(in the rows, 128 means zero)
Known rows, with every way that one mark hangs from another
{j689 {j364 j62} j372 {j560 j948}}: [190 112 160 113 143 143 217  99 121 119 156 162  93 149 131 183 143 129
 105 151 100 133 118 116 117 153  87 156 126 158 130 158 138 206 135 169
 146 104 121]
{j923 {j817 {j454 j668} j951} {j948 j372}}: [ 86 161  76 154 138 193 100  94 111  83 131 149 151 116 126  83 122  98
  60 205 119 101 125  77 186 139 137  99 152  72  91  94  72 167 162 134
 170 136 141]
{j689 {j364 j62} {j372 j948} j560 j641}: [152  80 226 103 133 156 234 108  92 129 160 120  49 148 123 223 150 196
 105 143  91 161 138 152 103 110  95 172  81 153 160 156 160 184 156 155
 179 119 153]
{j817 {j454 {j668 {j923 {j948 j188 j758}}}} j951}: [120 139  89 165 125 140  52 117 129 107 121 102 119  97  82  90 120 120
 106 170 130  85 133  86 137 139 160  97 175 108 105  78  61 143 125 116
 104 139 148]
{j948 j188 {j364 {j62 j446}} j372 {j758 {j689 j560}}}: [133 144  70 101 103  58 142 188  99 119 100 126 146 128 156 129 108 131
  97  20 163 113 143 175 139  68 103 151 193 201 117 185 176  95 150 137
 112 144 167]
{j188 {j689 j364 j372 {j641 j668}}}: [147 114 204 111 120 168 155  85 173 140 146  67  92 168 117 173 162 178
 149 150  91 134 115 111 134  97 126 154 105 111 144 145 136 171 150 135
 126  81 110]
{j364 {j62 j446}}: [142 162 117 122 122 118 158 118 146 112 109 156 104 131 163 126 105 109
 132 133  92 123 154 174 150 138 116  88 144 164 154 145 132 109  80 131
 108 145  95]
{j253 {j689 j560}}: [143 130 178 141 116 134 139 132 151 163 148 104 138 131 146 137 119 117
 132 152  99 108 142 104 137 141 102 129 127 126 110 124 131 137 119 119
 125 122  87]
{j627 {j948 {j364 j62} j372 j758 j951}}: [123 196  80 133 117  84 121 153  95  74  95 218 153  83 137 117 123 160
  88  49 187 127  96 188 138  99 140 159 124 201 151 161 168 113 111 106
  95 126 154]
{j560 {j689 j372 {j641 {j668 j951}}} {j948 j758}}: [155  92 115  99 113 142 109 129 163 141 164 124 110 109 102 139 169 183
 168 131 105 117 105  64  93 134  87 152  98 171 114 115 135 130 139 150
 120  70 115]
{j758 {j689 {j560 j948} {j641 {j668 j454 j923}}}}: [160  97 137 103 161 125 165 143 146 174 192 112 112 168 107 141 139 120
 166 138  98 100 137  96  38 188 123 137 115 132 103 109 119 123 170 169
 117  90 102]
{j689 j372 j560}: [139 134 172 125 140 157 183 112 147 150 148 114  99 150 133 156 142 115
 100 141 115 122 135 122 119 134 119 150 120 116 112 147 134 155 121 150
 121 145 105]
{j627 j62 j948}: [100 223 133 159 122 164 126  94 143 167 124 167 123 115 145 103 141 125
  97 143 121 119 130 156 100 172 181 130  73 163 124 133  94 133  64 122
 111 148  99]
{j641 {j668 j454 {j923 j817} j951}}: [139  93 138 108 154 102  95 120 114 137 175 102 138 124 118 103 118 110
 202 154 138 124 133 140 115 210 169  61 111  98 127  94  99 100 133 131
 116 105  84]
{j817 {j454 {j668 {j923 {j948 j372}}}}}: [103 153 111 175 140 155 117  99 142 103 121 126 138 113 120  84 113  94
  97 162 127 103 131 103 110 165 133 110 146 107 121  93  89 150 131 154
  81 117 124]
{j62 j446}: [106 156 118 129 121 129 147 113 176 137 103 118 122 134 164 108 122 103
 141 147 104 133 154 143 145 142 111 110 133 134 114 135 126  91  82 129
  95 156  92]
{j923 {j817 j454 j951} {j948 j188}}: [102 133  60 137 132 178  70 108 114 103 115 146 140 128 144 111 122  92
  86 224 115 131 144  84 216 109 137  81 167  44 115  92  64 161 128 120
 199 169 144]
{j627 {j62 j446} {j948 j364 j372 {j758 j689} j951}}: [ 51 212  68 133 109  84 143 153 112 142  97 163 161  84 128  81 130 149
  85  41 168 120 119 167  97 122 179 196 102 211  93 172 137  76 107 107
 106 155 159]
{j627 {j62 j446} {j948 j188 j364 j372 j951}}: [ 46 223  94 153 130  82 125 139 104 140  72 135 160  68 151  71 150 173
  68  32 188 136 118 168 121 119 170 185 113 147 113 164 150  74  91 105
 105 157 173]
{j923 {j817 j454} {j948 j188 j372 j951}}: [ 74 129  46 137 153 163  92 130  98  95  87 158 175 113 151  94 119  92
  69 151 157 145 132  99 202  84 120 108 154  66 125 113 104 149 148 125
 192 152 164]
{j817 j454 j951}: [133 163 101 150 110 149 109  86 147 108 109 131 125 121 144 114 118 120
  82 210  92 108 132 122 163 135 139 126 171  87 118  97  79 167 105 122
  97 129 104]
{j188 {j689 j372 j560}}: [144 136 189 128 129 176 163 111 162 155 129 103 107 172 129 151 136 127
 115 140  81  96 125 134 147  96 134 141 109 116 125 137 153 159 122 139
 122 135  93]
{j948 j372 {j758 j689} j951}: [120 145  77 123 117 125 108 155 135 124  98 155 178 123 129 104 106  98
 106  80 154 124 121 150 116  93 124 151 141 191 113 141 135 111 142 110
  92 118 133]
{j627 {j62 j364}}: [ 94 184 136 155 105 123 123 128 152 179 111 123 124 118 157 111 116 114
 131 179 107 129 138 167 126 162 141 131 124 159 110 130  85 104  74 114
 110 151  86]
{j364 j62}: [177 160 129 135 119 137 136 114 138 111 116 179 115 142 160 137 101  98
 124 146 103 121 135 173 140 141 118  83 145 153 168 135 125 136  85 127
 107 129  90]
{j372 {j948 {j364 {j62 j446}} {j758 j689} j951}}: [118 112 103 101 104  66 141 173  96 100  84 183 127 117 113 121  92 142
 137  96 136 123 128 201 132 100  93 126 125 176 132 145 163  76  94 100
 145 163 159]
{j253 {j689 j364 j560}}: [154 110 193 137 101 129 162 115 145 158 152  86 140 138 144 156 125 122
 143 160 100 132 137  96 143 135  96 147 125 130 105 139 127 171 139 120
 141 104  95]
{j641 {j668 j454 {j923 j948} j951}}: [129  92 136 113 145 102  95 115 127 124 167  91 143 122  99 101 121  91
 211 148 133 117 138 135  89 203 158  78  94  96 149  93 108 101 133 134
 117 108  92]
{j948 {j364 {j62 j446}} j372 {j758 j689}}: [130 163  71 111  90  69 141 162 121  99 101 168 144 124 161 121  91 119
 117  60 145 127 133 181 135 101 104 143 176 214 137 175 161  91 125 132
  81 131 134]
{j253 {j689 j641}}: [136 133 182 149 106 144 116 122 169 155 147 104 123 122 154 149 123 152
 148 158  90 144 145  91 123 134 107 126 124 129 146 111 128 114 104 109
 108 110  89]
{j758 {j689 {j372 {j948 j951}}}}: [115 118 167 121 125 152 134 115 139 123 122 157 116 145 108 120 120 111
 112 154 109 135 134 147  92 125 107 137 102 111 124 123 126 125 103 123
 136 145 133]
{j641 {j668 j454 {j923 {j948 j758 j951}}}}: [124 108 113 114 159  94  85 138 130 130 158 115 129 107  81 106 124  97
 197 124 158 116 124 132  94 161 153 104 102 137 137 111 114  98 129 127
 112 117 109]
{j188 {j689 {j364 {j62 j446}} j372 {j641 j668}}}: [147 121 195  95 122 144 189  92 159 121 143  79  71 158 121 179 151 192
 149 128  66 129 134 133 144  94 128 141 115 144 163 162 148 155 141 140
 137  87 114]
{j758 {j689 j641}}: [143 133 130 129 109 162 143 126 170 153 137 135 125 173 149 143 119 100
 132 158  88 137 149 122  93 130 123 119 136 126 130 117 113 117 126 127
 118 131 101]
{j948 j188 {j364 {j62 j446}} j951}: [139 141  96 127 121  53 128 165 103  95  69 147 141 110 143 114 108 138
 120  67 155 133 124 172 163  97 113 112 186 108 147 152 168  79  89  97
 124 159 155]

Rows
[122  98  67 143 145  97 109 166  83  93 102 194 142 114 137 129  90  97
 115 148 156 148 123 131 182 122 142  80 175  72 158 104 101 129 122 116
 166 158 161]	{j668 {j923 {j817 j454} {j948 j188 {j364 j62} j951}}}
[140 100 171 123  79 151  89 108 137 131 124 108  95 112 126 145 153 163
 143 135 123 159 119 122 131  65  76 154  97 154 127 132 146 159 117 135
 137 113 140]	{j560 {j689 j364 {j372 {j948 j188 j758}}}}
[130  91 131 119 136  70 101 127 117 115 161  97 151 119 100 102 117  99
 214 136 154 124 124 137  93 201 149  93 114  78 147 100 129  91 133 130
 111 111 105]	{j641 {j668 j454 {j923 {j948 j364}} j951}}
[ 95 137  47 129 117 125  51 157  98 100 105 157 167 109 152 112 126 120
 103 122 194 147 111 118 212  80 114 126 163 117 111 131 125 111 153 107
 164 163 176]	{j923 {j817 j951} {j948 j188 j364 j372 j758}}
[ 56 205 126 144 127 140 123 108 121 150  73 100 155  97 142  81 155 177
  87  56 138 129 122 160 139  86 190 180  79 168 121 156 143 122 114 101
 126 130 154]	{j627 {j62 j446} {j948 {j188 {j689 j364}} j372 j951}}
[113 100 180 123 143 103 155 151  92 127 104 116 112 120 111 145 144 167
  89  95 168 131 114 153 126  97  91 171 118  77 113 142 178 119 117 123
 157 165 178]	{j689 {j372 {j948 j188 j364 j951}} j560}
[107 118  88 123 155 143 101 118 139 113 149 141 120 128 120 115 123  98
 133 216 127 109 127 105 159 169 143  93 137  73 112  95  46 150 143 139
 151 119 120]	{j641 {j668 {j923 {j817 j454 j951} j948}}}
[ 91 113  96 122 175 129 113 147 132 118 135 154 155 123 127 104 126  93
 143 138 173 130 114 130 140 154 125 109 108 108 119 119  94 114 155 132
 140 108 136]	{j641 {j668 {j923 j817 {j948 j372 j951}}}}
[150 147  68 119 100  67 126 178  94  88  94 197 172 118 131 123  84 117
 102  50 168 123 105 183 127  87 117 150 174 195 146 163 165 108 138 106
  98 117 151]	{j948 {j364 j62} j372 {j758 j689} j951}
[141 126  84 119 113 125 108 154 145 136 106 156 157 138 111 116 102  85
 137 119 131 118 129 142 123 105 133 118 144 171 108 129 115 110 116  97
 121 141 120]	{j948 {j758 j689} j951}
[191 105 130 114  93 154 148 114 145 127 158 173  79 116 126 187 151 179
 148 138  82 153 106  80 107 102  76 165 114 212 151 137 145 179 138 157
 127  72 121]	{j560 {j689 {j364 j62} j372 j641} {j948 j758}}
[117 153  99 152 126  79  95 157 109 105  64 131 185 102 159  97 124 134
  91  49 204 147 101 155 148  84 104 155 174  93 134 141 178  96 122 103
  87 129 166]	{j948 j188 j364 j372 j951}
[146  95 200 119 128 166 226 106 138 155 166  79  80 157 132 211 162 161
 113 146 103 166 136  95 105 117 115 190 110 124 120 155 138 177 171 151
 147 121 130]	{j689 j364 j372 j560 j641}
[115 118 147 109 118  90 138 142 107 100 100 157 108 130 121 124 114 143
 107  98 123 137 140 168 115 100 100 134 144 115 140 148 155  93  98 120
 145 162 166]	{j758 {j689 {j372 {j948 j188 {j364 {j62 j446}} j951}}}}
[107 141 117 169 137 136  96 132 118 105 137 153 147 115 118  88 115 107
 120 150 161 114 102 104 139 170 141 102 143  92 101  97  99 107 153 122
 113 134 147]	{j454 {j668 {j923 {j817 j951} {j948 j364 j372}}}}
[149 133 143 137 144 176  94 112 173 148 109 125 112 149 145 134 155 163
 127 134  98 132 119  92 136 107  99 129 128 116 144 111 151 132  95 140
 103 119 120]	{j560 {j948 {j188 {j689 j372 j641}}}}
[176 116 169  97 167  97 201 127 105 129 199 124  73 134 102 176 162 187
 128 108 116 112 113 101  75 170 101 164 129 117 133 152 175 141 153 180
 137  98 125]	{j689 j372 {j560 {j948 {j364 j62}}} {j641 {j668 j454}}}
[148 127 142 130 143 124 184 127 141 138 141 157 117 142 134 148 147 126
 105 138 133 123 107 103 116 159  78 170 135 110  97 143 155 148 111 163
 114 136 123]	{j689 j372 {j560 {j948 j364}}}
[144 136  96 129 123 123 168 148 142 135 124 167 168 167 155 117 121  88
 102 119 131 107 116 120 100 148  78 166 150 131  88 139 148 138 147 160
 112 118 124]	{j758 {j689 {j560 {j948 j364 j372}}}}
[116 181  71 120 116  64 104 166 103  90  81 179 132  86 124 112 130 165
 117  49 174 126 122 176 156  86 142 127 146 176 134 158 159  79  83  93
 123 165 167]	{j627 {j948 j188 {j364 {j62 j446}} j758 j951}}
[175  99 199 109 128 152 240 109 114 136 173 111  63 155 131 226 147 167
 105 132  87 155 137 123 110 114 119 169 121 152 155 166 145 190 167 153
 159 112 129]	{j689 {j364 j62} j372 j560 j641}
[150  95 183 110 113 167 218 113 147 160 174  95  96 183 124 198 144 124
 115 150  85 151 148  93  80 117 120 180 123 124 110 152 121 175 180 150
 155 121 126]	{j758 {j689 j364 j372 j560 j641}}
[138 140 120 156 113 148 120  89 133 104 117 100 144 122 107  83 113 109
 110 179 102  85 137 107 132 176 142  76 161  83 104  90  93 149 109 126
 110 122 104]	{j817 {j454 {j668 j951}}}
[124  82 150 139 121 122  69 112 106 121 127  65 171 122 130 108 114 110
 194 105 132 154 135 138 121 129 173 107  98 110 184  89 153 126 161 122
 106 105 115]	{j668 j454 {j923 {j948 {j188 {j689 j364}} j372}} j951}
[122 130 124 162 145 169  93 121 135 123 150 148 123 129 101  94 117  86
 138 192 125 104 122  96 136 182 152  63 125  93  98  80  67 116 132 117
 139 145 123]	{j454 {j668 {j923 {j817 j951} j948}}}
[183 105 195 125 126 124 152 112 122 131 161 124 109 122 133 170 141 155
 120 132 101 135 131  78 131 136  75 151 143 148 131 150 140 191 128 147
 148  92 125]	{j253 {j689 {j364 j62} j372 {j560 {j948 j188}}}}
[130  78 155 103 107 153 165 140 123 159 132 113 106 161 116 169 128 145
 142 149 110 140 145 151 102 100  92 156  86 179 107 132 137 140 150 134
 166 136 143]	{j372 {j948 {j758 {j689 j364 j560 j641}}}}
[145  97 131 116 141 121 175 161 127 147 139 136 126 158 112 160 146 144
  97  99 125 129 120  80  83 114 100 181 151  93 100 136 155 123 156 140
 150 136 163]	{j758 {j689 j372 {j560 {j948 j188 j364 j951}} j641}}
[150 124 151 123 104 153  77 113 155 140 104  80 118 146 127 148 142 147
 144 111 129 145 126 129 170  56 128 131 139 159 137 147 142 157 110 116
 109 128 124]	{j948 {j188 {j689 j364 j372}} j758}
[172  96 121 116 153 125 196 148  87 124 115 135 132 129 142 175 149 175
  91  73 137 145 114 118 119  98  89 179 136 161 141 150 170 171 187 146
 160  87 172]	{j689 {j364 j62} {j560 {j948 j188 j372 j951}} j641}
[ 97 114 108 141 168 133 101 138  99 124 148 161 151 102 135 107 107  82
 153 136 153 158 128 127 126 155 163 103  98 113 151  93 124 102 149 130
 126 137 115]	{j668 j454 {j923 j817 {j948 j372 j951}}}
[127 111 123 128 153  64  78 145 115 118 140 103 144 110  96  98 127 106
 184 102 179 125 115 129 100 156 141 105 136  69 142 114 135  88 127 123
 116 126 135]	{j641 {j668 j454 {j923 {j948 j188 j364 j951}}}}
[126  82 116 127 124 108  78 133 114 131 154 114 144 107 104 115 103  85
 217 140 129 145 147 137  99 180 174  82  92 149 165  83 121  88 118 119
 101 144  92]	{j668 j454 {j923 {j948 j758}} j951}
[178 104 211  93 132 159 213 106 135 139 166  80  72 179 108 205 154 185
 129 127  73 107 121 131 133  91 132 154 110 137 152 166 155 193 179 151
 166  79 117]	{j188 {j689 {j364 j62} j372 j560 {j641 j668}}}
[ 45 214  71 142 121  73 106 158  99 142  72 133 155  56 136  78 151 180
  80  14 204 135 115 169 126 102 173 190 110 196 105 174 151  67  92  99
  99 163 180]	{j627 {j62 j446} {j948 j188 j364 j372 j758 j951}}
[136  66 163 108 147 136 207 135 143 159 171  73 101 162 113 188 154 132
 165 152 126 140 134 104  93 145 117 160  94 117 119 137 109 158 196 152
 166  96 137]	{j689 j364 j560 {j641 {j668 {j923 j948}}}}
[100 109 116 139 134 200  78  97 114 101 124 100 143 145  97  95 124 109
 108 188  97  98 136  64 200 112 154  52 141  38 113  88  94 161 136 126
 210 157 140]	{j923 {j817 {j454 {j668 j951}}} {j948 {j188 {j689 j372}}}}
[115 130  97 132 127 195  53 122 135 125 109 137 146 159 141 111 125  99
 125 192 105 115 127 105 226  81 140  71 132  66 127  97  99 137 129  97
 201 166 132]	{j923 {j817 j951} {j948 {j188 j689}}}
[108  47  77 108 129 143  76 176 116 149 140 130 150 143 123 143 107  96
 186 143 137 162 159 108 131 133 161  70 117 136 139  90  84  86 155 107
 172 155 145]	{j668 {j923 j817 {j948 j188 {j758 {j689 j641}}}} j951}
[116 100 122 122 140  64  69 134 102 106 145  77 168 105 118  89 126 116
 187  84 189 132 122 140  96 171 143 109 127  82 153 109 145  86 152 135
  97 104 132]	{j641 {j668 j454 {j923 {j948 j188 j364 j372}} j951}}
[141 103 179 132 124 154 120 118 138 136 102  74 119 143 118 162 152 177
 125 106 115 155 114 112 150  52 138 152 128  92 155 131 158 146 139  99
 139 117 149]	{j948 {j188 {j689 j364 j372 j641}} j951}
[151 102 153 117 143  88  95 113 130 134 164  80 136 118 109 100 121 115
 203 134 134 116 134 150  84 208 162  82 112 111 140  96 114  99 122 131
  76  94  81]	{j641 {j668 j454 j923 j951}}
[129 120 133 152 142 125  64 120 131 140 142 113 123 120 131 109 114  78
 180 140 138 151 147 126 100 153 153  84 118 104 167  88 122 101 105 137
  97 151 100]	{j668 j454 {j923 {j948 j188}}}
[139 135 142 161 146 156 109 125 146 141 143 140 120 135 119  96 112  94
 143 163 131 112 125 115 121 188 145  58 132 116  96  96  83 111 112 128
  97 132 102]	{j454 {j668 {j923 j817}}}
[ 72 220 128 146 121 155 101 104 154 174  91 109 118 119 149  82 149 155
 107 103 102 104 145 159 138 115 190 125  84 155 122 139 120 101  61 112
 120 165 115]	{j627 {j62 j446} {j948 {j188 j689}}}
